Every row comes from one small tree of marks. Brackets hold a mark, then the marks that hang from it, in alphabetical order. Every link used is in the known rows. Which tree was each row made from?
Known rows
{A {R {D {J K}} {N Y}}}: .02; .71; -.57; -.22; .20; -.11; .00; -.04; .62; -.54; .16; -.03; -.58; .24; -.23; .12; .37
{R D N}: -.14; .47; .06; .06; .12; -.06; -.16; .13; -.04; -.30; .20; .07; -.22; -.01; -.01; -.21; .02
{A {R D} {Y N}}: .11; .45; -.17; .21; .10; .10; -.12; .05; -.15; -.27; .24; .07; -.12; .01; -.43; .12; .12
{Y {N {R {D {J K}}}}}: .00; .50; -.14; .14; .03; .06; .04; -.03; .18; -.03; .05; .09; -.72; .11; -.84; -.09; .16
{N Y}: -.04; .07; -.05; -.08; -.23; -.08; -.21; -.18; .11; -.02; -.04; -.26; -.04; -.09; .03; -.01; .11
{J {D R} {K Y}}: .12; .41; -.10; .24; -.18; -.22; -.18; -.28; .07; -.20; .06; .34; -.13; .06; -.32; .12; .13
{J {K {Y {N R}}}}: -.09; .37; -.04; .14; -.18; .00; -.16; -.14; .06; .24; .00; .29; -.05; -.14; -.81; .01; -.06
{K {J D}}: -.19; .05; -.01; .15; -.29; -.14; -.11; -.19; .19; .10; .09; .03; -.45; -.11; -.17; -.12; .25
{A {R {D J} N} Y}: .03; .67; -.34; -.03; .23; -.04; -.02; -.15; .09; -.56; .29; .22; -.29; .31; -.19; .16; .07
{A Y}: .14; .05; .07; .08; -.17; -.03; -.19; -.25; -.18; .02; .04; .10; -.03; .05; -.21; .01; -.09
{N {R {D {J K}}} Y}: -.09; .50; -.29; -.19; .03; -.06; .05; -.22; .46; -.18; .06; -.15; -.68; .10; -.46; -.10; .19
{Y N}: .06; .07; .11; .25; -.22; .04; -.21; .01; -.17; .14; -.05; -.02; -.07; -.08; -.33; .02; .07
{J D {K Y}}: -.07; .20; -.07; .10; -.32; -.14; -.08; -.33; .18; .06; .02; .26; -.12; .03; -.38; -.04; .11
{D {J {K Y}}}: .10; .24; -.21; .06; -.17; -.10; -.01; -.34; .22; .04; -.07; .38; -.32; .17; -.40; .08; .04
{J {D R} {K {Y N}}}: .20; .47; -.10; .40; -.24; -.11; -.19; -.21; -.01; -.17; .03; .32; -.04; -.03; -.57; .20; .14
{N R Y}: -.24; .20; -.02; -.16; -.19; -.09; -.21; -.22; .16; .08; -.02; -.28; -.04; -.13; -.18; -.04; .04
{K {J {D R}} Y}: -.12; .40; -.10; .32; -.18; -.21; -.21; -.27; .05; -.20; .16; .33; -.15; -.20; -.10; .08; .12
{A {R D {N Y}}}: -.19; .64; -.32; -.16; .18; -.09; -.18; .10; .27; -.52; .24; -.18; -.09; -.02; .09; .03; .22
{Y {N {R {D J}}}}: -.15; .47; -.03; .18; .00; .10; .01; -.07; -.04; -.08; .08; -.02; -.42; .05; -.56; -.08; .07
{N {R {D J}} Y}: -.26; .46; -.18; -.15; -.01; -.02; .00; -.25; .23; -.24; .08; -.26; -.40; .04; -.20; -.11; .10

Write each row's tree
.17; .50; -.33; .20; .09; .11; .02; -.12; -.04; -.35; .19; .10; -.30; .21; -.48; .22; .15 : {A {R {D J}} {Y N}}
-.07; .46; .08; .20; .01; .13; -.12; -.07; -.24; -.09; .19; .04; -.11; -.11; -.63; -.11; -.12 : {A {Y {N {R D}}}}
.02; .46; -.23; .09; .01; -.04; .08; -.20; .18; -.18; .10; .35; -.49; .14; -.36; -.09; .07 : {R {D {J {K Y}}}}
.09; .52; -.10; -.01; .00; -.19; -.36; -.08; .08; -.47; .06; -.08; .05; -.05; .14; .15; .05 : {D {R {N Y}}}
-.30; .42; -.04; -.13; .00; -.04; -.14; -.07; .11; -.14; .13; -.30; -.20; -.17; -.15; -.21; .06 : {N {R D} Y}
.09; .52; -.22; .26; -.05; .07; .07; -.12; .10; -.16; .06; .33; -.40; .04; -.61; -.01; .08 : {R {D {J {K {Y N}}}}}
-.31; .19; -.06; .18; -.32; -.14; -.09; -.32; .14; .06; .13; .26; -.14; -.21; -.17; -.08; .09 : {K {J D} Y}
-.12; .43; -.31; -.21; -.01; -.16; -.26; -.04; .31; -.30; .09; -.17; .07; .03; .06; .19; .21 : {A {R {N Y}}}
-.39; .58; -.06; .26; .00; .07; -.09; .01; .01; .02; .25; .27; -.24; -.43; -.56; -.20; -.05 : {K J {Y {N {R D}}}}
-.32; .36; -.04; .22; -.18; .01; -.18; -.13; .03; .23; .10; .29; -.07; -.40; -.59; -.04; -.07 : {K J {Y {N R}}}
-.23; .41; -.03; .02; .05; -.02; .01; -.13; .05; -.09; .11; -.01; -.50; .13; -.31; -.16; .06 : {N {R {D J}}}
-.02; .50; -.06; .17; -.02; .14; .02; -.26; -.14; -.18; .13; .10; -.31; .09; -.67; -.01; -.08 : {A {Y {N {R {D J}}}}}
-.16; .60; -.05; .19; .01; .05; -.07; .00; .03; .02; .15; .27; -.21; -.17; -.77; -.16; -.04 : {J {K {Y {N {R D}}}}}
-.13; .25; -.07; .30; -.23; .01; -.18; -.09; .00; .15; .08; .32; -.08; -.35; -.38; .00; -.01 : {K J {Y N}}
.23; .27; -.03; .22; -.13; -.22; -.21; -.14; .12; -.14; .02; .11; -.45; .14; -.32; .09; .29 : {J {D R} K}
-.03; .63; -.21; -.02; .24; -.04; -.15; .03; -.01; -.47; .34; .17; -.10; .13; -.14; .06; .04 : {A {R D N} Y}
-.11; .58; -.24; -.12; .03; -.06; -.03; -.17; .25; -.53; .12; -.13; -.29; .09; .05; -.07; .11 : {R {D J} {N Y}}
.16; .50; -.06; .15; -.05; -.25; -.25; -.09; .19; -.34; .09; .21; -.34; .17; -.28; .09; .22 : {J {D {R N}} K}
-.18; .59; -.20; .01; .05; -.05; .07; -.24; .22; -.08; .12; .32; -.48; .10; -.59; -.12; -.01 : {N {R {D {J {K Y}}}}}
-.32; .56; .05; .23; -.03; .08; -.11; -.02; -.19; -.04; .17; .16; .08; -.25; -.50; -.16; -.14 : {K {Y {N {R D}}}}
-.01; .52; -.11; .03; -.16; -.24; -.30; -.25; .14; -.55; .09; -.15; .07; .00; .10; .14; .17 : {J {D {R {N Y}}}}
.33; .55; -.20; .11; .09; -.20; -.18; -.10; .23; -.35; .01; .33; -.55; .31; -.31; .19; .14 : {D {J K} {R N}}
.14; .56; -.25; -.03; -.02; -.18; -.23; -.26; .19; -.55; .01; -.03; -.16; .14; .09; .25; .09 : {D J {R {N Y}}}
.14; .30; -.16; .05; .05; -.04; .06; -.06; .23; -.12; .05; .13; -.80; .23; -.37; -.11; .22 : {R {D {J K}}}
